What can hang from each mark
sosev: losapu ronen
zukig: faniv
kidam: mifov zukig
nekat: favu zukig
faniv: niza zukig
ronen: sosev
niza: faniv
nifak: nekat simuve soge
simuve: nifak sosev vanapu
favu: kidam simuve
mifov: faniv kidam
fepuv: vanapu

Known rows, with every way that one mark hangs from another
niza[faniv]: [ 14  -2 -13  31   0  -8  -9 -17   8  24  11   5 -10   3 -13  17   9  -4
   9  -7   1 -10   2  -3  -2  -5  13   2   0   1  -9   4  -7   0  21   0
 -16  17 -17   8  -4  10]
nekat[favu[kidam[mifov]] zukig[faniv[niza]]]: [ -3   9 -12 -12   1   7   5  -1   0  -1  -3 -11  -8 -29  -3  23  16   1
  14  -6  22 -31 -22   6 -29  -4   9 -13 -18   4  21 -12  -8   9 -17 -17
   1 -20 -15  -7   9  -3]
kidam[mifov zukig[faniv[niza]]]: [  3   2  -2   6  10  21   4 -16 -26  12  37 -18   2   2   0   9   5   0
  20  -9  22 -20 -13 -28  -3 -19  35  -2  17   7 -10  11 -11   0   2 -22
   0  44 -23  -8  11  -3]
sosev[ronen]: [ -1 -10  11  37 -16 -27 -17  22   7  10  -8  19  -4  -6   9   6  -7   4
  -2  -3 -10   0   3 -20   2  -1  11   4  -2  -1 -33  -3  21 -16   6 -10
  13   1  12  23   3  17]
kidam[mifov[faniv] zukig]: [ 17 -12   7   1  -5  20   8 -20 -24  18  40 -31  18   9  -2  -5  16   4
   8  -3  15 -27   1 -34   7 -23  19  14  16  -1  -5  -6  -5 -18 -10 -24
   1  28 -33 -18  10 -15]
sosev[losapu ronen]: [ -3 -26  -3  43 -29 -26 -15  30  -8  15 -23  18   3 -26  25  -6  -8  -3
   0   4 -27  -2   2 -12   6   6   7  10   9 -18 -17   6  -9   2   1  -1
   2  -6   9  24  30  -3]
faniv[zukig]: [ 12   3  -7  10 -18  -3 -29 -18 -15  -4  15  -3 -14  -7   7  13  25  12
   8 -18  16  18   0  -6  -7  -1  22   9  18   7   4  -3  -3   0   8  12
  16  -8   4  12  -8   4]
nifak[nekat simuve[sosev[losapu ronen] vanapu] soge]: [-36  -7  11  11  37 -12  10  23  28 -21 -20  34  15 -28   3   3 -41  -7
  -2  28 -44  38   6  -1   1  23 -14  -8  13  -3   2 -18 -10   9  -3   7
   6 -35   4 -21   2   4]
sosev[losapu]: [ 10 -19 -11  29 -29 -12 -14  -2 -28   2  -3   4  -1 -11  14  -8  10  -3
   4  -2 -18   7   3  -2   5   8   4  11  15 -15  12  14 -21   3   1   8
  -4  -1  -3  12  23 -17]
nifak[nekat[zukig] soge]: [ -3  13  35   0  53 -16  -8 -29 -15 -24  18  14  -9  -2   2  19 -20   7
  -2  17  16   8  18 -23 -11   9   8   2  23  -8  21 -34   2 -22   3 -34
  -3 -25 -43  -6 -13   1]
nifak[nekat simuve[sosev[ronen] vanapu] soge]: [-33   0  19  10  45 -12   9  18  35 -25 -14  35  13 -18  -4   9 -42  -4
  -2  27 -36  38   6  -4  -2  20 -12 -11   8   5  -6 -23   4  -1   0   1
  12 -31   6 -19 -10  12]
nekat[favu[simuve[sosev vanapu]] zukig]: [ 21  -3   2 -10  -8  19  20   3   3 -24 -13 -12  -7 -12  17  13  14   0
   1  22   5  16  -3  26 -23  -1  -7 -19 -31  -8  23 -15  15  23  -4  28
   7 -51  29  -8   1  -6]
nekat[favu[simuve[nifak]]]: [ 12   2   3 -11 -14   3   0   1   2  -3 -16  13  -5   9   2  -8   3  -1
  -5  16  -1 -12   2  24   8  -8  -7   2 -27  -8  17  10   8  17 -12  13
 -16   4  11  15 -11 -17]
nifak[nekat simuve[vanapu]]: [-19  18   5   8 -15 -15  11  14  19 -17  -7  20  21   9 -14  21  -9   0
  -8  18 -10  36   4 -13  -2  28 -10  -9   2   2 -19  -2 -18  18  10   2
   8  -3  -6 -10 -12  16]
nifak[nekat[zukig] simuve]: [  3  22  13   9 -14 -10   2  -1   3 -26   1  15  18   6  -1  41   6   8
  -6  15   7  22  -2 -17 -16  27  12  -5   3  -2   5 -20 -34  26  13 -30
   4 -20 -32   3 -13   7]
favu[simuve]: [ 20  -5   8  -5  -8   1   7  -9 -20   4  -4   7  -6  14  10  -8  25   5
  11   2  16  14  -7   4   1  -1   7  10 -10   9   6  14   6   5   8   3
  -8  23  11  28 -15  -1]
favu[simuve[nifak vanapu]]: [ 13  12  -8 -12 -14   9  16   6  -1   9 -11  13  -5  35   7 -20  -2  -2
   7   0  17  20   9   7   8   2 -17  -9   3   4 -15  29  20  10  20  17
  -8  47  26  24 -12  12]
mifov[kidam]: [ -8   5  19  19 -10 -24  -6  -9  -5  -5  15 -23   1  11 -15  -2   6  13
 -20 -18  -7   5   5   8   6   5  21  14   2  11 -18   7   4 -14  10   4
  12  -5   2  18  -7   2]
kidam[mifov]: [  5 -18   0  32   2   1  -3 -14 -19  15   4   0  -7 -10  -6   2   6  10
  19  -1   5  -2  -1  -9  -2 -16   4  -5  10   6  -2   5  13 -24 -11 -11
  -6  19  -6  -5  -6 -13]
kidam[mifov zukig[faniv]]: [ 14  -2  -5  13  12  15   3 -10 -19   7  30 -11   2  13  -2   8  10   1
  12  -8  13 -21  -8 -25   0 -26  24   0  18   5 -10   7 -13  -7  -3  -5
  -6  37 -21  -5   2  -6]
ronen[sosev[losapu]]: [  1 -25 -15  21 -12 -15 -29   4  -7  17  -3  -8   9 -16   0   7   8  -6
  -1 -16  -6  26   3  15  -2  -7  -5  -3  16 -14  14   2 -25 -13 -10   3
   2 -29   8   1  21 -26]
simuve[sosev vanapu]: [ -8 -18 -13  24  -3   4   1  11  14  -4  -8 -10 -11   2   0 -13 -13  -9
  -1  -6 -31  39   8  13   3  -4 -21 -17  -1   3 -24   6  31 -21  13  45
  24 -21  48 -32   4  16]
favu[kidam[zukig] simuve[sosev[losapu ronen]]]: [  2 -29  -4 -22   1   9  11  30   2  10  -6   5  15   1  20  -5  13   1
   2 -19   8 -27 -15  10  16  -4  -4  22 -25   5  13  11  -5   4  -6  -8
  -9  12  27  27  12   6]
zukig[faniv]: [  3  11 -16  18  -1 -14 -17  -7 -10   9  -2   8 -22  11 -11 -12  16  -5
   2 -15  -9   2 -15 -13  -6  -6   8   3   9   9 -21  12 -13 -10  13  23
  -5  20  -8   7 -10   8]
nekat[favu[simuve] zukig[faniv]]: [ 26  14  -4 -15  -1   8  10  -5  -8 -14 -14  -4 -15 -11  10  10  29  -1
   4  14  15  -4 -17  16 -27  -5   9 -10 -22  -2  19 -14 -13  29  -5  19
  -9 -28   1  11  -7  -8]
favu[kidam simuve[nifak sosev vanapu]]: [ -5  -7 -21 -30   1  11  11  24  19  14 -23  11   1  26  -1 -20  -6  -3
   1 -24  13  -3   0  24  15  -1 -38  -3 -16  13  -5  29  21  -8   7   9
 -11  37  42  12 -10  21]
mifov[faniv]: [ 11  -3  -2   0 -27  -7  -7 -20 -16  23  10 -25   2   4 -12 -22  27   0
  -1  -6  -6  -5  -3 -23   4   0   0  21  11  -1 -16  -6  -3 -27   0  -8
   6  11 -23  -9   2  -4]
fepuv[vanapu]: [  3  -4  -8  28 -21  -6 -11  -8  -5  -9   4  15   0  -6   0   6   7   4
  -6  -5  -9  28   6 -21   0  13  -9 -15  13  16 -16   0  27 -14  11  23
  12  20  18 -18  12   5]
nekat[favu[kidam[mifov] simuve[nifak]] zukig]: [ 20   2  -4 -25  -2  15  14   2   0  -5 -14   2   1  -5  10  20  12   8
   4   2  35 -32  -4  22 -13  -8 -10  -9 -24  -2  36  -5   4  14 -18 -20
 -16 -10  -2  13  -4 -11]
kidam[mifov[faniv]]: [  8 -19  -2  13  -6   4   1 -22 -22  31   6 -20   1 -12 -13 -16  16   6
  15   0   1 -13  -5 -22   1 -18   1   5  15   2 -10  -5   2 -32 -15 -11
  -7  24 -20 -19  -2 -17]
mifov[kidam[zukig]]: [ -1   7  26  10  -9 -13   0  -6  -7 -12  40 -29  14  27  -8   7   6  12
 -23 -20   4  -4   7  -2  12   1  31  20   2   9 -15   7  -2  -5  13  -1
  16   0  -7  22   2   4]
nekat[zukig[faniv[niza]]]: [ 15  23  -6  13  -9   2  -6 -17 -25  -1  15 -18 -18  -2   9  21  20   2
  16 -14  24  12 -12 -16 -31   7  28 -14  14   4  -5  -5 -10   7  26 -17
  13  -4 -20   8   6  14]

Rows
[ -9  -6  -8  -7   6   4   2  -1  -6  18  25  -4  10   5 -10  12  13   4
  15 -30  29 -39 -13 -19   2 -10  12  11   3  16  -1  11  -7 -19 -11 -32
   0  38 -17   4   9   9]
favu[kidam[mifov zukig[faniv[niza]]]]
[  7 -16 -15  33 -26   5  -3  11   4 -12 -10  11  11 -12   8  11  10  -1
   6  -2 -35  28 -14  19  -3  12   7   1  -1   4  15  10 -26  24   7   8
  10 -19  11   5   7 -12]
nifak[simuve[sosev[losapu]]]
[ -2  -9  -6  -2  -8  14  -4 -28 -28  33  14 -32  -2 -30  -7  -9  20   9
  28  -7  17 -10 -12 -21  -5 -11  19   4  23   5  -7  -6   0 -16 -11 -25
   3  25 -19 -20   6 -13]
kidam[mifov[faniv[niza zukig]]]
[-11  18  17   3  -6 -11  -1  -8 -10  -4  36 -35   7  22 -11   0   7   7
 -19 -24   6  -8  -4  -5   6   3  41  15   5  13 -23  12 -13   5  15  -1
  16  15 -12  17   6  10]
mifov[kidam[zukig[faniv[niza]]]]
[  8  -6  10  -4  -6  26  11 -24 -29  24  47 -41  17  -1   0  -1  11   3
  17  -3  24 -25  -5 -37   5 -16  29  12  17   0  -5  -2  -4 -10  -6 -41
   9  36 -34 -20  19 -11]
kidam[mifov[faniv[niza]] zukig]
[-17   3  35 -24  57 -17  -4 -19  -1 -20  -4  26  -7 -11  -7  -3 -21   2
  -6  36  -4  -5  13   2   6   3  -6  12  -9  -8  32 -25   3  -9 -24  -7
 -19 -21 -24  -4 -22 -17]
nifak[nekat[favu[simuve]] soge]
[ -3  -7 -13 -35  11  17  38  15   1  14   4   1  14  16  -2 -10  21   0
  16 -16  37 -17 -14  -4   1  -8 -14   2  -9  21  -7  19   4  -3  -9   6
 -10  52  17  12  -1  15]
favu[kidam[mifov zukig[faniv]] simuve[vanapu]]
[ 18  -3  -7  -9   3  13  -6   0  -7  11 -14   8 -14  24  11 -20  -1   0
   2  -6   2   7   0  21  13 -10  -9   0  -8   3   5  24   8   7  15   5
 -17  30  25  19 -18  -3]
favu[simuve[nifak sosev]]
[  7 -21   0  -6  -8   5  -2   4  -1 -10 -22   2  -6 -18   9 -10  12  -4
  -2  19 -23  -4  -8  36   5  -7  -5   6 -33  -8  29   3  -1  18 -20  32
 -11 -28  24   1   1 -26]
nekat[favu[simuve[sosev[losapu]]]]
[ -3 -13 -21  32 -30   9  11  21  14 -15 -13   8  16 -10   5   6   2  -7
   7   1 -38  46  -8  17  -5  15  -8 -12   2   5  -2  13 -13  23  10  30
  21 -20  31 -11  13   0]
nifak[simuve[sosev[losapu] vanapu]]
[-18  24   3  -3  24  -9  -4  -1  16  -3  -1  25  -6  34  -9 -16 -55  -8
  -9   8   2  19  37 -16  15  10 -31 -17  33  -9 -20  10  28 -17  17   2
  -3  27  -6 -10 -10  19]
simuve[nifak[nekat soge] vanapu]
[ -8   4  -6   0  11  -2 -38   7  17   2 -21   9 -16  19  -8  -8 -42  -8
 -25  -2 -30 -16  16  16  28  -8 -25  -6  -8 -16   1   8   3  -5   3   0
 -19  -1   4 -19 -15  -5]
simuve[nifak[nekat[favu]] sosev]
[ 17  -5   5  -6  -4  13  19  14  10 -20 -19  -7  -7 -17  21  14   8   0
  -1  21   3  12  -4  24 -22  -2  -6 -19 -32  -8  14 -17  19  22  -4  22
   7 -53  34  -4   2  -1]
nekat[favu[simuve[sosev[ronen] vanapu]] zukig]
[-33   2   1   1  40  -7 -13  34  48  -1 -29  26 -12   3  -1 -22 -79 -15
 -21  14 -40   7  29   7  21  -4 -40 -24   6 -16 -27  -2  41 -17   3  17
  -1 -12  31 -29  -3  17]
simuve[nifak[nekat[favu] soge] sosev[ronen] vanapu]
[-17 -15 -18  25  16   3 -11  34  27   8 -28  19  -9  -4  20 -31 -64 -17
  -5  -2 -44  20  23  10  17  -1 -30 -22  28 -18 -21  16  32 -12  15  24
   5  -1  42 -12  20   9]
simuve[nifak[soge] sosev[losapu ronen] vanapu]
[  4  -4  -6  15  31   7 -30  -9   6   3   2  15 -22  18   3 -16 -40  -5
  -3 -15 -20   2  18  14  17 -16  -9  -3  19  -2  11  13  24 -24  13  -3
  -6   6   7  -2 -11  -7]
simuve[nifak[soge] sosev]
[-12 -13 -30  28 -18   2 -16  47  26  15 -36  10  -6   4  17 -27 -53 -17
 -11  -8 -43  15  19   9  20   0 -33 -24  15 -20 -37  27  21  -1  20  31
   5   8  51 -13  24  15]
simuve[nifak sosev[losapu ronen] vanapu]
[ 19  14  -6   7  -9   0  -2  -7  -2 -19  -4  -4 -17 -11   3  19  19  -2
  -4   9   3  -6 -10   7 -28  -5  10 -12 -12  -8  14 -18 -11  16  -5  17
   2 -39 -11   0   0  -7]
nekat[favu zukig[faniv]]
[  6   1   1 -31 -11   6   5  10  13  -5  -2  14   9  17   0   2   7   0
 -10   0  15 -39   1  21  14  -7  -9  14 -33  -1  27  12   3  15 -19  -4
 -14  10   6  23  -4  -8]
nekat[favu[kidam[zukig] simuve[nifak]]]
[ -8  13   5 -52  22   8  23  12  12   0   9  21  17  44   1  -9 -14   0
  -4  -9  42 -17  15  -5  18   7 -23  10   0   7   4  17   9   0   4 -21
 -12  48   2  24  -9  25]
favu[kidam[zukig] simuve[nifak[nekat soge] vanapu]]
[ 14  10 -10 -29   2   6  13   2   2 -11 -17   2  -9 -10   4  12  31   1
   2  -1  24 -23 -22  18 -25  -3  -1  -4 -31   5  26 -11 -14  22 -13  10
 -11 -23  -1  15  -5  -1]
nekat[favu[kidam simuve] zukig[faniv]]
[ -5  25  11  -3  10 -16 -15 -14 -17  -3   6  -4 -11   4  -6  18  -1   1
  -4   3  18   3  -1 -28 -11  15  11  -5  10  -7 -11 -15 -22   0  15 -27
  -4  -1 -37  -8  -8  14]
nifak[nekat[zukig[faniv[niza]]]]
[  7  10 -12  -6  -4  -2   1   2   7 -13  -5   0  -8 -11  -4  21  23   0
  -4  -7  11 -26 -15  10 -25  -3  -1  -5 -21   1  19 -17 -13   5 -12   5
   1 -38 -11   2   2   2]
nekat[favu[kidam] zukig[faniv]]
[-12  22  -9   4   2   1   8  17  20 -22 -14   5   9   0  -6  24  -8  -5
  -7  13 -14  39  -8  -5 -17  24 -10 -23   1   1 -16 -15 -28  26  18  15
   9 -28  -2 -27 -11  21]
nifak[nekat[zukig[faniv]] simuve[sosev vanapu]]
[-30   1  21 -20  39 -12  12  -8  22 -18  -6  30  23 -26 -22  12 -13   2
  -1  30 -12 -13  -3   0   0  12  -6  12  -6   5  33 -30 -20   1 -36 -27
 -11 -26 -42 -14 -14 -16]
nifak[nekat[favu[kidam[mifov[faniv]]]] simuve soge]
[  0   2  -3 -32 -13   9  16  17  21  -6  -4  12  11  18   0  -3   1  -3
  -9   5  15 -26   5  20  12  -4 -19   5 -30   0  15  14  13  12 -17   8
  -6  10  18  15   1   2]
nekat[favu[kidam[zukig] simuve[nifak vanapu]]]
[ -1  11  -5 -20 -30   5 -16 -29 -26  27  23 -42  -4 -19  -5 -13  31   4
  17 -15  16   4 -13 -25  -5   8  27  20  23   3 -10  -9  -7  -3   7 -22
  20  11 -22 -11  12   1]
mifov[faniv[niza zukig]]
[  4   4   3 -15   1   5  13   2  12  -9 -15  16  -5   5   2 -14  -6  -5
  -2  21  -4   0   9  26   4  -5 -16  -5 -17  -4  14  10  22  12 -12  24
  -9  -1  21   8  -9  -9]
nekat[favu[simuve[nifak[soge] vanapu]]]
[  0 -10  -5 -12   4  11   7   8  12  -7 -26  11  -6  -9   9 -20 -15  -9
  -3  21 -22   2   6  38   9  -7 -22  -6 -20 -11  23   9  15  18 -14  34
 -12 -16  30  -3   2 -18]
nekat[favu[simuve[nifak[soge] sosev[losapu] vanapu]]]
[-17   3  29 -25  53 -12   2 -23   3 -15   5   6   0 -23 -11  13 -15   5
  -6  23  15 -26  13 -12  -8   2  -8   7   2 -10  35 -44  -2 -26 -30 -33
 -12 -36 -47 -23  -9 -12]
nifak[nekat[favu[kidam[mifov[faniv]]] zukig] soge]
[-21  18  10 -25 -24  -7 -10 -26 -19  23  29 -68   7 -19 -19 -18  27  13
  -4 -27  10  -2 -13  -9   2  15  39  25  16  13 -26  -7 -14   1   9 -18
  24   4 -20  -2  10   1]
mifov[faniv[niza zukig] kidam]
[ -2   8  22 -14 -19  -9   7 -17 -11  11  40 -59  24  19 -20 -20  22   6
 -29 -18  -1 -20   0 -15  15   2  25  33   8   5 -25  -8 -15 -15   5  -8
  15   5 -29   1   8  -1]
mifov[faniv kidam[zukig]]
